What can hang from each mark
Q_910: Q_444 Q_752 Q_848 Q_883
Q_752: Q_848
Q_848: Q_34 Q_444 Q_883 Q_982
Q_982: Q_34 Q_848 Q_883
Q_883: Q_848 Q_910 Q_982
Q_444: Q_34

Each row was made from one small tree. The marks that hang from a mark follow it in brackets, in the order of their numbers. Every link used is in the known rows. Write each row's tree.
In the rows, 128 means zero.
Known rows
Q_848{Q_883{Q_910{Q_752}} Q_982{Q_34}}: [136 125 172 178 167 108 145 115 155 146 152 145 129  92  85 183 154 148
  70 127  93 172 128 160 118]
Q_752{Q_848{Q_34 Q_444}}: [119 104 149 116 157 138  92 156 150 129 121 164 149 116 101 110 121 134
 122 132 144 155 126 166 141]
Q_848{Q_34 Q_444 Q_883}: [112  81 169 142 156 117 123 151 178 114 114 160 139 103 103 126 131 145
  98 105 108 170 133 150 137]
Q_883{Q_910{Q_848} Q_982}: [133 117 177 158 132 102  95 123 133 119 146 152 104  85  87 162 150 136
  78 156 114 163 107 182  92]
Q_883{Q_848}: [120 112 188 160 152 160 119 153 139 115 158 141 135  92  84 117 149 137
 104 153 123 178  87 179 136]
Q_848{Q_444}: [136 103 177 144 184 146 116 154 155 130 133 162 140  84  72 127 133 145
 101 136 124 183 108 149 153]
Q_883{Q_848{Q_34}}: [110  97 176 146 145 142 110 139 140 102 136 135 134 103 102 110 135 146
 114 139 131 166 102 198 130]
Q_848{Q_444{Q_34} Q_982{Q_883{Q_910}}}: [131 101 146 137 195 111 118 104 165 153 148 146 140 117  58 155 135 147
  98 122 129 151 113 161 124]
Q_910{Q_752 Q_883}: [153 132 177 174 163 143 145 127 134 136 179 135 143  58  71 135 143 155
  94 165 140 191  89 134 126]
Q_883{Q_910{Q_444 Q_752 Q_848}}: [197 143 137 164 151 104 111 120 129 142 174 129  98  88  50 145 189 149
  53 156 115 166  91 162 106]
Q_848{Q_883}: [125  91 196 168 158 129 142 149 153 115 149 152 128  92 101 143 157 139
  85 122 105 192 107 146 130]
Q_910{Q_444 Q_848}: [176 117 170 144 149 128 127 136 139 122 150 133 104  97  71 117 176 143
  73 153 129 181  78 180  94]
Q_982{Q_34}: [130 113 199 158 189 162 141 134 130 111 130 145 148 100  98 130 130 161
  86 151 121 198 106 177 118]
Q_982{Q_34 Q_848{Q_444 Q_883{Q_910}}}: [130 131 170 167 191 130 110 151 176 127 124 170 143 100  81 130 119 154
  64 141  89 169 156 166 142]
Q_752{Q_848}: [131 110 175 141 156 151 115 155 126 126 160 162 138 104  99 124 147 125
 105 150 140 179 100 165 132]
Q_848{Q_444{Q_34} Q_883 Q_982}: [124  69 166 129 176  98 155 154 189 134 128 166 129 106  74 156 125 129
  89  97 117 157  99 150 128]
Q_982{Q_848{Q_34} Q_883}: [132 113 175 142 180 127 107 114 170 109 135 128 139 106 100 106 121 153
  91 156 162 180 131 186 132]
Q_883{Q_910{Q_444}}: [156 115 167 160 163 126 112 121 125 135 152 152 101  84  52 124 177 156
  72 124  92 174  90 169 113]
Q_752{Q_848{Q_444 Q_982{Q_883{Q_910}}}}: [129 132 143 140 169 130  93 116 160 179 163 155 147 120  71 137 153 120
 127 147 139 150 133 154 141]
Q_848{Q_982}: [137  89 193 140 158 124 140 128 140 136 143 149 119  84  78 145 146 125
 104 131 136 179  88 175 126]
Q_883{Q_982{Q_848}}: [130 109 203 138 164 117 100 149 165 119 129 165 118  62  81 128 108 145
  81 154 138 174 107 182 128]
Q_982{Q_34 Q_883{Q_848{Q_444} Q_910}}: [108 158 161 177 194 182  96 125 156 148 149 130 167 123  77 116 139 168
 101 172 105 164 139 172 141]
Q_982{Q_848}: [149 111 189 144 177 129 119 147 151 109 146 154 124  77  80 117 128 134
  76 158 144 188 104 177 142]
Q_982{Q_34 Q_848}: [142 128 198 145 198 148 129 146 147 111 132 149 143  96  92 112 113 156
  70 165 139 195 117 189 128]
Q_910{Q_444 Q_752}: [177 122 167 151 182 128 128 137 146 144 161 136 117  69  46 128 169 163
  66 140 123 179  81 151 125]
Q_752{Q_848{Q_444{Q_34}}}: [128 100 150 114 181 139 117 167 152 131 144 174 151 119  79 124 115 138
 101 131 144 158 101 153 132]

Write each row's tree
[152 110 155 133 144  86 111 123 145 122 140 149  90 104  59 147 150 158
  51 129 109 143  78 192  62] -> Q_883{Q_910{Q_444{Q_34} Q_848} Q_982}
[169 138 177 144 139 136 167 109 139 152 147 117 124 101  71 110 152 140
  91 168 140 171  73 194  67] -> Q_910{Q_444 Q_848{Q_982{Q_34}} Q_883}
[ 93 120 188 139 155 146 111 177 187 145 119 176 159 111 111 135 110 147
  94 140 105 157 141 154 120] -> Q_752{Q_848{Q_444 Q_883{Q_982{Q_34}}}}
[103  97 148 158 125 111  99 134 132 114 151 163 129 125 121 137 154 127
  98 113 103 152 140 161 116] -> Q_752{Q_848{Q_34 Q_883{Q_910}}}
[110  88 151 116 129 106 119 153 179 146 124 165 139 120 109 130 129 108
 124 104 131 143 132 161 134] -> Q_752{Q_848{Q_34 Q_444 Q_883 Q_982}}
[141 120 142 159 165  97 110  76 155 153 159 118 132  99  79 158 158 150
 100 141 141 162 127 167 122] -> Q_848{Q_34 Q_982{Q_883{Q_910{Q_752}}}}
[143 142 163 162 145 149 127 142 126 148 191 143 150  76  83 124 142 136
 111 174 154 175  92 133 128] -> Q_910{Q_752{Q_848} Q_883}
[142 155 187 168 142 133 140 123 146 135 154 119 144  73  98 143 119 163
  78 195 144 175 101 168  84] -> Q_910{Q_752 Q_848 Q_883{Q_982{Q_34}}}
[139 106 180 148 176 124 115 177 194 126 132 168 137  86  73 120 129 136
  77 136 121 174 131 149 154] -> Q_982{Q_848{Q_444 Q_883}}
[ 88  94 172 124 130 110  91 165 191 136 109 177 144 106 115 129 111 135
 111 117 117 140 145 158 120] -> Q_752{Q_848{Q_34 Q_444 Q_883{Q_982}}}
[144 108 156 152 143  87 103 128 164 111 130 158  98  96  73 111 155 152
  59 110  93 157 128 184 114] -> Q_982{Q_848{Q_34 Q_883{Q_910{Q_444}}}}
[111 114 191 137 135 111 106 124 160 113 124 148 129  60  93 104  87 153
 102 156 151 161 109 191 104] -> Q_910{Q_883{Q_982{Q_848{Q_34}}}}
[119 100 164 135 179 144 122 164 161 120 139 156 143 109  66 116 117 153
 102 136 126 156  86 171 141] -> Q_883{Q_848{Q_444{Q_34}}}
[128 110 151 142 123 104 107 105 142 142 138 135  97 104  58 112 165 142
 104 117 104 135  87 218 110] -> Q_883{Q_848{Q_34 Q_982} Q_910{Q_444}}
[113  94 152 159 151 105 102 133 165 118 118 164 132 104  91 142 139 149
  94 105  85 158 150 151 134] -> Q_848{Q_34 Q_444 Q_883{Q_910}}
[117 141 215 152 169 146 130 132 159 122 132 149 144  61  85 108  83 166
  81 182 136 177 109 190  98] -> Q_910{Q_883{Q_982{Q_34 Q_848}}}
[123  94 205 161 163 128 166 135 161 130 134 149 138 105 106 154 140 137
  88 125 108 184 115 173 111] -> Q_848{Q_883 Q_982{Q_34}}
[123  99 166 128 143 122 127 168 181 161 142 169 140 111  90 139 145 101
 119 122 128 153 121 145 141] -> Q_752{Q_848{Q_444 Q_883 Q_982}}
[137 156 153 191 172 149  96 114 146 148 191 118 143  97  65 140 171 154
  94 173 122 168 116 152 144] -> Q_982{Q_883{Q_848 Q_910{Q_752}}}
[ 97 121 184 172 135 131  88 135 141 129 152 153 114  78  75 138 141 149
 100 148  96 152 102 186 120] -> Q_883{Q_848 Q_910 Q_982}
[107 162 202 178 148 162 131 135 154 144 161 127 154  64  82 123 109 176
  96 186 127 163  93 173 109] -> Q_910{Q_752 Q_883{Q_848 Q_982{Q_34}}}
[120 103 159 123 147 126 114 107 157 147 146 130 148 131 115 121 142 122
 129 144 170 159 119 182 117] -> Q_752{Q_848{Q_34 Q_982{Q_883}}}
[133 130 144 141 187 116  74 110 172 129 128 145 145 105  73 113 118 158
  92 148 139 160 158 173 143] -> Q_982{Q_848{Q_34 Q_444} Q_883{Q_910}}
[149 148 164 152 140 119 111 141 168 153 156 136 143  54  64 139 123 149
  91 181 145 160 103 141 112] -> Q_910{Q_752 Q_848{Q_444} Q_883{Q_982}}
[171 107 142 140 158 103 122 120 127 115 154 142  94 118  59 138 171 152
  52 130 110 157  78 185  78] -> Q_883{Q_910{Q_444{Q_34} Q_848}}
[138 148 164 169 142 116  86 135 155 158 165 142 102  65  34 135 162 171
  70 149  93 141  87 177 118] -> Q_883{Q_848 Q_910{Q_444 Q_752} Q_982}
[134 109 173 136 137 129 162 123 148 149 162 129 116  95  45  96 144 147
 103 133 131 145  42 192  91] -> Q_910{Q_444{Q_34} Q_883{Q_848{Q_982}}}
[151 110 140 147 145  97 120 152 181 117 130 135 138 103 101 152 145 138
  80 137 132 164 139 146 130] -> Q_910{Q_752 Q_848{Q_34 Q_444 Q_883}}
[120 133 173 159 181 170 106 146 172 143 153 129 160 106  70 106 143 148
 116 166 137 175 115 156 156] -> Q_982{Q_883{Q_848{Q_444}}}
